What can hang from each mark:
Q135: Q404 Q406 Q794
Q999: Q404 Q824
Q261: Q906
Q406: Q135
Q404: Q135 Q999
Q824: Q636 Q999
Q906: Q261 Q794
Q636: Q404
Q972: Q261
Q794: Q135

Every row comes from one small tree of marks. Brackets hold a mark, then the marks that hang from it, in the order of their numbers. Every link used is in the known rows. Which tree was each row made from?
Known rows:
{Q135 Q404 Q406 Q794}: -0.145  2.683  1.031 -2.661  0.379  2.634  1.479  2.897  1.757  1.517  3.210  2.720 -3.914  0.498  2.263  1.662  3.785  5.905  0.334  0.507
{Q135 {Q404 {Q999 {Q824 Q636}}} Q406 Q794}: -2.056  0.822 -1.469 -3.072  1.100  4.747  0.165 -0.718 -1.166  1.127  1.732  0.995 -2.409  3.247 -1.200  3.452  1.116  8.932 -1.978  0.793
{Q636 {Q404 {Q135 Q406 Q794} {Q999 Q824}}}:  0.751 -2.244 -2.213  1.263  0.541  0.784  0.880  0.750 -1.926  2.117 -1.170 -1.612  0.292  4.567 -4.641  1.540  0.422  1.831 -0.343  0.510
{Q824 {Q636 Q404} Q999}: -2.578  1.424  2.193  5.040 -2.074 -3.241 -2.151 -1.502 -8.029 -2.654  0.098 -0.214  1.894  0.816 -0.690 -0.947 -3.814 -0.545 -2.476 -0.236
{Q261 {Q906 {Q794 Q135}}}:  0.248 -1.152  0.199  1.196 -0.732 -1.645  0.486 -0.095  3.051 -2.885  3.264  0.764  1.684 -5.761  3.139 -1.541  2.288 -5.020 -0.789  0.264
{Q794 {Q135 {Q404 {Q999 Q824}}}}:  0.385 -0.822 -2.067 -1.191  2.968 -1.596 -0.296 -3.049  4.229  1.666 -2.012 -0.838 -2.061 -0.845  0.521  1.724  0.202 -1.295 -1.907  0.454
{Q404 {Q999 {Q824 Q636}}}:  1.511 -2.518 -1.106  0.407 -0.724 -1.212 -2.746 -2.023 -2.426 -0.938 -3.912 -2.365  2.704  1.176 -0.536  0.676 -3.067 -0.488 -0.286  0.023
{Q135 Q404}:  2.561  1.078  0.911 -1.251 -1.026 -1.120 -0.613  0.319  1.490  0.338 -1.300 -0.117 -2.019 -1.799  3.228 -0.207  1.883 -1.197  1.465 -0.254
{Q824 Q999}: -0.690 -0.237  2.843  2.728 -1.370 -2.622 -1.733  0.720 -1.109 -1.547 -2.686  0.746  2.809 -1.415  4.120 -0.384 -1.850 -2.226 -0.341  3.020
{Q135 Q794}:  2.705  1.273  1.768  0.549 -1.822 -1.564  1.521  3.556  1.440 -0.259  1.047  2.724  0.017 -2.692  3.391 -3.132  0.993  0.069  1.761  0.601
{Q906 Q261 {Q794 {Q135 Q406}}}: -3.799  1.870  2.430  1.153 -0.139 -1.895  0.362  5.541  6.939 -2.915 -0.838  0.966 -2.019 -2.910  4.685 -5.747  0.604 -2.073 -0.710 -2.045
{Q406 {Q135 Q404 Q794}}:  0.850  2.362 -2.190 -0.687 -2.925 -0.278  2.113 -0.569 -0.634 -0.528  2.656  2.104  0.403 -2.858  4.970 -3.884  0.583 -0.130  0.040 -0.730
{Q972 {Q261 {Q906 {Q794 {Q135 Q406}}}}}: -2.639  1.059 -0.443  2.067 -0.186 -3.500  0.418  1.370  2.757 -3.141  0.439  2.964 -0.434 -4.988  1.543  0.760  3.046 -5.090 -1.537 -0.567
{Q999 {Q404 Q135}}:  0.910  0.459  2.533  0.191 -0.536 -0.088 -0.945  0.022  0.361 -0.536 -3.338 -0.965  0.722 -0.628 -2.219 -2.036 -1.359 -5.552  3.914 -0.148
{Q824 {Q636 {Q404 Q135 Q999}}}:  1.637 -0.955 -0.299  2.377 -1.138 -2.789 -1.516 -2.258 -6.292 -0.248  0.814 -3.486  1.879  1.777 -2.653 -0.654 -2.553 -2.767  0.136 -3.424
{Q636 {Q404 {Q135 Q406 Q794}}}:  1.922  0.237  0.383  1.790 -0.345 -1.227  1.849  3.304 -1.575  1.840  1.748 -0.344 -0.998  2.237 -2.058 -0.056  1.759 -0.629  1.421 -0.995
{Q999 {Q404 {Q135 Q406 Q794}} {Q824 Q636}}: -2.123  1.529  0.722 -1.284  0.417  4.506  0.154 -0.110 -3.551 -0.934 -1.077  0.235 -0.264  2.995 -7.202  0.686 -3.984  2.082  1.612 -0.184
{Q404 {Q135 Q406 Q794} Q999}:  1.147 -2.829 -0.488 -1.670  1.289  1.917  0.591  0.312  0.592  2.394  1.596 -1.653  2.545  2.499  0.212  2.241  0.423  1.090  1.378  0.571
{Q404 {Q135 Q794}}:  3.712 -0.553  0.904 -0.703 -0.745 -0.255  2.382  2.209  1.039  1.284  2.025  0.038  1.643 -1.600  1.798 -1.653 -0.274 -2.421  3.192  0.064
{Q972 {Q261 Q906}}:  0.032  0.807  0.563  1.954 -1.844 -4.816 -1.363  0.461  0.530 -1.731 -1.415  2.344  0.372 -4.515  1.707  1.679  2.663 -6.113  0.646 -0.726

Which tree is each row?
-1.085  0.855 -0.274 -2.717  0.983  3.484  0.349  0.429  1.362  1.834  2.122  1.444 -2.582  1.814  1.461  2.472  3.521  6.982 -0.994  1.067 -> {Q135 {Q404 Q999} Q406 Q794}
 0.266 -0.154 -0.237  1.639 -0.405 -0.831 -0.534 -0.931 -6.078  0.327  3.094 -2.093  1.003  3.019 -3.141  0.383 -1.618  0.833 -0.404 -3.014 -> {Q824 {Q636 {Q404 {Q135 Q406 Q794} Q999}}}
-0.971 -0.743 -1.680 -2.016  4.230 -0.485 -0.480 -1.805  4.331  2.399 -0.967 -0.972 -2.844  1.471 -0.040  4.619  1.214  0.828 -2.126  0.294 -> {Q794 {Q135 {Q404 {Q999 Q824}} Q406}}
 2.406 -2.844 -0.776 -0.805  0.028  0.811  0.899 -0.811  0.569  1.717  0.707 -1.566  3.374  0.101  0.745 -0.682 -0.557 -1.127  1.625  0.684 -> {Q404 {Q135 Q794} Q999}
-2.024 -2.104 -2.015 -0.815  1.136  1.944 -0.162 -1.967  2.861 -1.833  2.088 -0.102  0.340 -2.436  0.650  2.148  2.925 -0.320 -2.747  1.382 -> {Q261 {Q906 {Q794 {Q135 {Q404 {Q999 Q824}} Q406}}}}
 0.409  0.133 -1.927 -2.152 -0.238  3.255  0.891 -1.136  1.133  0.984 -1.095  1.537 -1.577  0.010  0.309 -0.353  1.285  5.506 -1.104  2.314 -> {Q135 {Q404 {Q999 Q824}} Q794}
 0.616 -0.377  0.540 -0.431 -0.061  1.824 -0.623 -0.094  0.209 -0.493 -6.294 -0.982  0.541  1.058 -5.102 -0.710 -2.931 -3.546  3.166  1.454 -> {Q999 {Q404 Q135} Q824}
-2.706  1.757  2.153  1.884 -1.099 -2.725  0.606  4.614  6.909 -3.537 -1.517  1.055 -1.349 -4.796  5.091 -8.167 -0.280 -3.810 -0.496 -1.928 -> {Q906 Q261 {Q794 Q135}}
 1.207 -0.061  0.302  3.287 -1.834 -3.883 -2.353 -1.557 -5.951 -1.247 -0.164 -2.187  0.995  1.176 -1.586 -1.346 -1.858 -1.755 -0.662 -3.101 -> {Q824 {Q636 {Q404 Q999}}}
-1.534 -0.217 -1.672 -2.016  3.999 -0.306 -0.936 -2.923  1.875  1.699  0.577 -1.253 -2.493  1.720 -0.938  4.738 -0.225  1.501 -2.707 -0.906 -> {Q794 {Q135 {Q404 {Q999 {Q824 Q636}}} Q406}}
-4.815  2.517  3.977  3.015 -1.514 -0.399 -3.349 -2.779 -6.389 -4.016 -1.628  0.748  2.369 -0.230 -1.281 -1.413 -5.288 -0.898 -1.032  0.956 -> {Q824 Q636 {Q999 Q404}}
 2.387 -0.425  1.270 -1.603  0.389  0.811  2.180  3.448  1.122  2.014  2.989 -0.007  0.858  0.775  1.170  1.204  0.803 -0.244  2.848  0.014 -> {Q404 {Q135 Q406 Q794}}
 0.546  0.660 -0.640 -1.644 -0.565  2.036  0.687 -1.025  1.255  0.903  0.861  1.556 -1.501 -1.007  2.119 -1.176  2.283  4.189 -0.703  1.206 -> {Q135 {Q404 Q999} Q794}
 0.092 -2.664 -1.960 -2.031  1.331  3.603  0.377 -1.088 -2.551  1.597  1.284 -2.210  2.670  4.076 -3.057  3.301 -2.607  3.525  0.122  0.303 -> {Q404 {Q135 Q406 Q794} {Q999 {Q824 Q636}}}
-0.280  0.816 -1.841 -2.017 -0.467  3.274  0.484 -2.187 -1.248  0.274  0.459  1.175 -1.357  0.362 -0.556 -0.376 -0.104  6.226 -1.718  0.833 -> {Q135 {Q404 {Q999 {Q824 Q636}}} Q794}
-0.766 -0.331 -0.693 -1.736  3.897 -1.399 -0.724 -1.768  4.397  2.368  0.626 -0.977 -2.708  0.579  1.533  4.112  2.003 -0.295 -1.770 -0.411 -> {Q794 {Q135 {Q404 Q999} Q406}}
 1.982 -1.663 -1.191  2.354 -0.764 -1.319  0.859 -0.095 -2.007  1.619 -0.192 -1.567  1.058  1.750 -2.369 -1.701  0.696 -1.332  0.372 -0.449 -> {Q636 {Q404 {Q135 Q794} Q999}}
 0.004  0.555  0.357 -0.744 -0.209  3.355  0.951  0.522  0.360 -0.463 -4.174  0.894  0.039  0.711 -5.378 -1.765 -2.542 -0.705  2.656  2.010 -> {Q999 {Q404 {Q135 Q794}} Q824}
